Each row comes from the steps of one walk. Every step used is in the known rows, and no mark comes twice. Write the walk behind each row, first mark first.
Known rows
niva gagu liri vulug: [-1.52 -6.31  2.52  1.33 -4.37 -8.24 -3.25 -1.03 -1.07  2.61  2.09 -0.90
  1.13  1.81 -2.11  1.79  3.61 -0.17 -3.68  5.03  0.05]
liri felup: [-2.01 -1.07  0.30  3.76 -1.89 -4.60 -1.53 -1.89  0.95  2.61 -0.99  1.52
  0.54  0.18  3.33  0.95  0.76  3.06 -1.88  2.60  0.30]
nizu felup niva: [-4.46 -0.89  1.10  6.33 -6.07 -3.45  1.76  2.06 -0.23 -3.13  2.60  1.19
  4.26 -1.80  3.30  3.63  0.71  1.96 -1.42  0.46  4.41]
nizu gego: [-5.68 -3.27  0.18  1.70 -0.78 -6.18 -2.72  0.71 -0.87  1.33  1.59 -0.01
 -0.08  2.00  3.56  0.50  1.37  3.15 -3.52  3.72  1.66]
niva gagu felup: [-4.29 -7.23  2.44  4.21 -1.70 -4.63 -2.56 -0.17  0.55 -0.28 -0.14  2.26
  4.12 -0.36  2.60  1.08  0.32  4.97 -2.07  3.91 -0.77]
nizu liri vulug niva gagu felup: [-6.52 -7.90  3.85  1.87 -3.51 -4.95 -3.22  1.34  0.65 -0.28 -0.32  0.91
  2.43 -1.75  0.86  1.20  1.27  2.36 -2.10  4.25 -0.34]
liri vulug niva gagu felup nizu: [-2.50 -5.81 -0.64  5.66 -2.28 -3.42 -3.38 -0.64  1.39 -1.15  2.56  1.11
  3.26  0.97 -1.58  3.35  0.50  1.12  0.90  3.80  2.80]
nizu felup gagu liri vulug niva: [-5.65 -4.42  4.07 -1.11 -5.16 -6.49 -3.79  0.70  0.46  0.65 -0.42 -0.71
  1.11 -4.08  0.61  4.37  4.00 -2.89 -4.54  3.59  0.60]
liri felup nizu gego: [-3.46 -2.17 -2.87  4.05  0.91 -4.85 -2.86 -0.20  1.26  2.40  2.44  0.20
 -0.37  4.86  1.58  0.61 -0.48  2.24 -0.68  4.86  3.01]
liri vulug: [-2.63 -2.28  2.14  3.32 -6.17 -7.03 -1.72 -0.71 -1.97  0.92  1.65 -0.81
  0.57  0.31 -0.52  3.60  3.34  0.00 -1.91  3.26  1.46]
liri felup gagu: [-1.83  0.23  0.41  4.55  0.14 -6.66 -2.05 -2.33  3.12  3.53 -1.61  2.92
  2.44  0.24  3.68  2.21 -0.98  3.08 -1.02  4.37 -0.85]
nizu liri vulug niva gagu: [-5.61 -6.82  2.98 -0.43 -3.95 -6.07 -4.09  1.18 -2.15 -0.75  1.91  0.83
  0.35 -1.32 -2.70 -0.97  4.05  0.54 -2.51  2.38  1.55]
gagu felup: [-4.73 -5.01  2.57  4.68 -3.14 -4.15 -1.70 -0.35  1.23 -0.49 -1.05  1.28
  3.86 -2.22  5.26  3.78  0.27  4.28 -2.54  3.23 -0.43]
vulug niva liri felup: [-2.32 -1.50  1.96  1.52 -1.55 -5.13 -2.97 -0.70  0.51  4.21 -2.44  1.47
  0.60 -0.93  3.26 -0.83  1.33  2.40 -3.92  2.51 -2.93]
gagu felup niva vulug: [-3.73 -2.84  1.17  6.92 -3.22 -0.50 -1.95 -0.94 -0.46  1.86  0.50  1.31
  1.42  0.46 -1.35  2.51 -0.22  2.97  0.02  0.48  0.35]
felup nizu gego: [-4.23 -3.02 -2.41  3.99 -0.14 -5.10 -2.99  0.31  0.25  0.55  3.24  0.16
  0.32  3.67  1.51  1.37  0.35  2.32 -1.30  4.05  3.64]
niva vulug: [-4.15 -2.43  0.68  4.98 -2.78 -2.45 -3.30 -1.78 -2.14  1.95 -0.22  2.28
 -0.57  0.19 -1.78  0.96  2.36  3.39 -1.53  0.39 -0.18]
vulug niva gagu felup: [-5.42 -7.80  3.36  2.21 -1.91 -3.85 -3.57  0.30  0.62 -0.66 -0.59  1.68
  3.67 -2.35  2.38  1.47  1.08  3.44 -2.64  3.32 -0.63]
vulug niva: [-5.97 -4.00  3.07 -0.56 -4.37 -3.65 -3.97  0.29 -0.89 -1.81 -0.19  0.44
  1.10 -6.29  2.87  3.54  3.94  0.04 -4.11 -0.26  1.69]
felup gagu liri vulug niva: [-4.59 -4.79  3.96 -1.56 -4.59 -6.28 -4.70 -0.17  0.39  1.39 -0.17 -1.24
  0.78 -4.15  0.41  4.52  3.95 -2.74 -4.43  3.09  0.33]
felup nizu liri vulug niva gagu: [-4.89 -6.66  1.67  0.74 -3.63 -5.56 -4.21  0.95 -1.53 -1.13  2.73  0.99
  0.52 -0.48 -3.80 -0.52  3.60  0.21 -1.41  2.52  2.53]
felup nizu: [-1.56 -2.39 -2.42  6.76 -2.85 -3.51 -2.27 -1.40  0.55 -2.16  3.30  1.77
  2.63  0.32  0.35  3.74  1.27  2.06  0.25  1.35  4.30]
gagu felup niva: [-2.99 -3.25  1.91  6.45 -4.41 -2.27  0.06  0.46  1.24 -1.24  1.92  0.10
  4.80 -1.88  3.96  4.83 -1.10  2.80 -0.79  1.06  2.33]

Which walk is each row?
[-4.72 -5.44  3.96 -1.80 -5.46 -5.66 -4.60  0.07 -0.55  0.70  0.26 -1.69
  0.32 -4.42  0.15  4.21  4.70 -2.67 -4.72  2.32  0.87] -> gagu liri vulug niva
[-3.64 -4.93 -2.02  1.52  1.77 -5.07 -4.41  0.08  1.63  2.97  2.46 -0.07
 -0.41  4.45  0.13 -0.49  0.16  1.20 -1.84  5.43  2.43] -> vulug niva gagu liri felup nizu gego
[-3.83 -1.13  0.26  6.39 -3.37 -1.11 -1.49 -0.69 -0.32  3.01  0.55  1.40
 -0.88  1.43 -2.46  0.47  0.10  2.50  0.48  0.40  1.14] -> nizu liri felup niva vulug
[-1.98 -2.17  0.34  5.70 -2.22 -1.19 -2.35 -1.77  0.04  4.14  0.39  1.09
 -0.02  1.71 -2.22  1.17  0.20  2.13 -0.61  0.88  0.18] -> gagu liri felup niva vulug
[-5.23 -3.64  3.72 -0.72 -5.99 -4.96 -3.89  0.30 -1.55 -0.36  0.42 -1.25
  0.07 -4.52  0.13  4.20  4.50 -2.24 -3.34  1.37  1.70] -> liri vulug niva
[-1.06 -5.98  2.38  1.94 -4.72 -7.50 -2.65 -0.69 -0.84  2.43  2.91 -1.29
  1.61  1.96 -2.41  2.20  2.94 -0.58 -3.00  4.56  0.77] -> felup niva gagu liri vulug
[-3.17 -1.64  0.52  6.48 -3.52 -0.97 -1.95 -1.11 -1.64  1.61  1.45  1.42
  0.55  0.47 -2.32  1.93  0.97  2.54 -0.18 -0.63  1.40] -> felup niva vulug
[-4.65 -6.78  2.33 -0.04 -2.05 -4.80 -4.46  0.20 -1.95 -1.37  1.41  2.03
  1.80 -2.32 -0.72 -0.73  3.59  2.21 -3.20  1.10  1.23] -> vulug niva gagu
[-5.25 -0.22  1.23  5.14 -2.38 -7.56 -0.46  0.25  1.77 -0.53 -1.02  3.81
  4.16 -1.39  4.28  2.99  0.46  3.10 -2.26  4.26  0.67] -> nizu felup gagu
[-2.64 -4.61  0.60  4.13 -2.28 -4.43 -1.22  0.58 -0.30  0.17  2.95  1.92
  2.12  1.76 -1.02 -1.77  0.34  3.54 -0.45  1.85  2.40] -> nizu liri felup niva gagu
[-1.23  0.25  0.96  4.45  0.50 -7.64 -2.21 -1.92  2.74  4.82 -2.33  3.23
  2.73  0.89  3.81  0.62 -1.00  3.71 -2.17  4.69 -3.13] -> niva liri felup gagu
[-2.04 -5.10  1.81  1.83 -1.00 -7.71 -3.56 -1.86  2.85  2.44 -0.38  1.52
  3.46 -1.40  3.70  3.32  1.39  2.26 -5.16  4.40 -1.27] -> felup gagu liri
[-4.57 -5.26 -1.80  4.19  0.97 -4.87 -3.29  0.61  1.02  0.97  2.87  0.54
  1.31  4.54  1.18  0.58 -0.69  3.27 -0.80  5.46  2.57] -> niva gagu felup nizu gego
[ 0.15 -1.21 -2.54  6.78 -1.08 -4.13 -2.29 -1.67  1.55  1.77  1.23  2.09
  1.91  2.53  0.52  1.10 -0.02  2.61 -0.06  2.88  1.20] -> niva liri felup nizu
[-4.18 -6.51  2.74 -0.17 -3.16 -5.74 -4.39  0.21 -2.36 -0.35  1.89  0.87
  1.05 -1.11 -2.61 -0.23  3.99  0.50 -2.67  2.21  1.24] -> liri vulug niva gagu
[-7.06 -4.72  3.18  0.51 -6.51 -4.67 -3.55  1.59  0.29 -0.92  0.65 -1.24
 -0.14 -3.99 -0.46  4.07  3.32 -2.17 -1.88  2.57  2.45] -> gagu felup nizu liri vulug niva
[-0.50 -2.27  0.63  4.65 -3.03 -3.22 -0.57 -0.78  2.01  1.93  1.77 -0.21
  2.77 -0.02  2.78  2.93 -0.55  1.44 -1.76  1.68  1.99] -> gagu liri felup niva
[-2.05 -5.55 -1.53  7.14 -1.31 -3.21 -2.69 -0.98  1.68 -1.61  2.59  2.22
  4.12  1.57 -0.06  2.68 -0.24  3.34  0.84  3.43  2.77] -> niva gagu felup nizu
[-4.97 -5.44 -0.88  2.68  0.00 -4.98 -3.92  0.98  0.75  1.48  2.82 -0.61
  0.49  4.03 -0.27  1.22  0.15  0.98 -0.77  5.90  2.60] -> liri vulug niva gagu felup nizu gego
[-1.50 -3.99  2.53  2.06 -4.20 -8.84 -2.92 -1.54  0.76  3.47  0.80 -0.82
  1.61  0.85 -0.30  4.10  2.51 -0.74 -3.36  5.70 -0.52] -> felup gagu liri vulug
[-1.13 -0.92  1.11  3.52 -1.32 -5.93 -1.95 -1.22  0.44  4.57 -1.92  1.95
  1.01  1.10  3.44 -1.25  0.67  3.98 -3.46  3.10 -3.00] -> niva liri felup
[-1.05 -1.70  2.71  4.13 -6.08 -7.28 -1.22  0.30 -2.17  2.67  1.86 -1.01
  1.80  1.38 -0.66  2.10  2.23  0.19 -2.47  2.99 -0.75] -> felup niva liri vulug
[-1.95 -5.14  0.79  4.20 -2.40 -4.31 -1.69  0.11 -1.56 -1.35  3.82  1.86
  3.54  0.84 -0.78 -0.29  1.20  3.56 -1.09  0.86  2.63] -> felup niva gagu
[-6.97 -4.57 -0.07  5.78 -5.19 -4.52 -1.11  1.84  2.08 -2.58  1.63  1.50
  1.31 -1.18  1.65  2.16  0.53  3.17 -0.12  2.84  3.45] -> gagu felup nizu liri
[-2.17 -5.63  2.49  2.41 -5.32 -7.77 -1.76  0.25 -0.79  1.59  2.58 -0.83
  1.94  1.92 -2.19  2.00  3.05 -0.67 -3.16  5.01  1.07] -> nizu felup niva gagu liri vulug
[-2.38 -0.83  0.04  6.51 -2.56 -0.76 -1.85 -1.61 -0.60  3.39  0.60  1.44
 -0.21  1.64 -2.33  1.11  0.09  2.39  0.38  0.19  0.79] -> liri felup niva vulug
[-4.56 -2.84  0.77  4.43 -7.32 -7.00 -1.17  0.92 -0.53 -0.28  2.92 -0.79
 -0.61  1.06 -2.34  2.87  2.72 -0.47 -0.07  3.81  3.51] -> felup nizu liri vulug
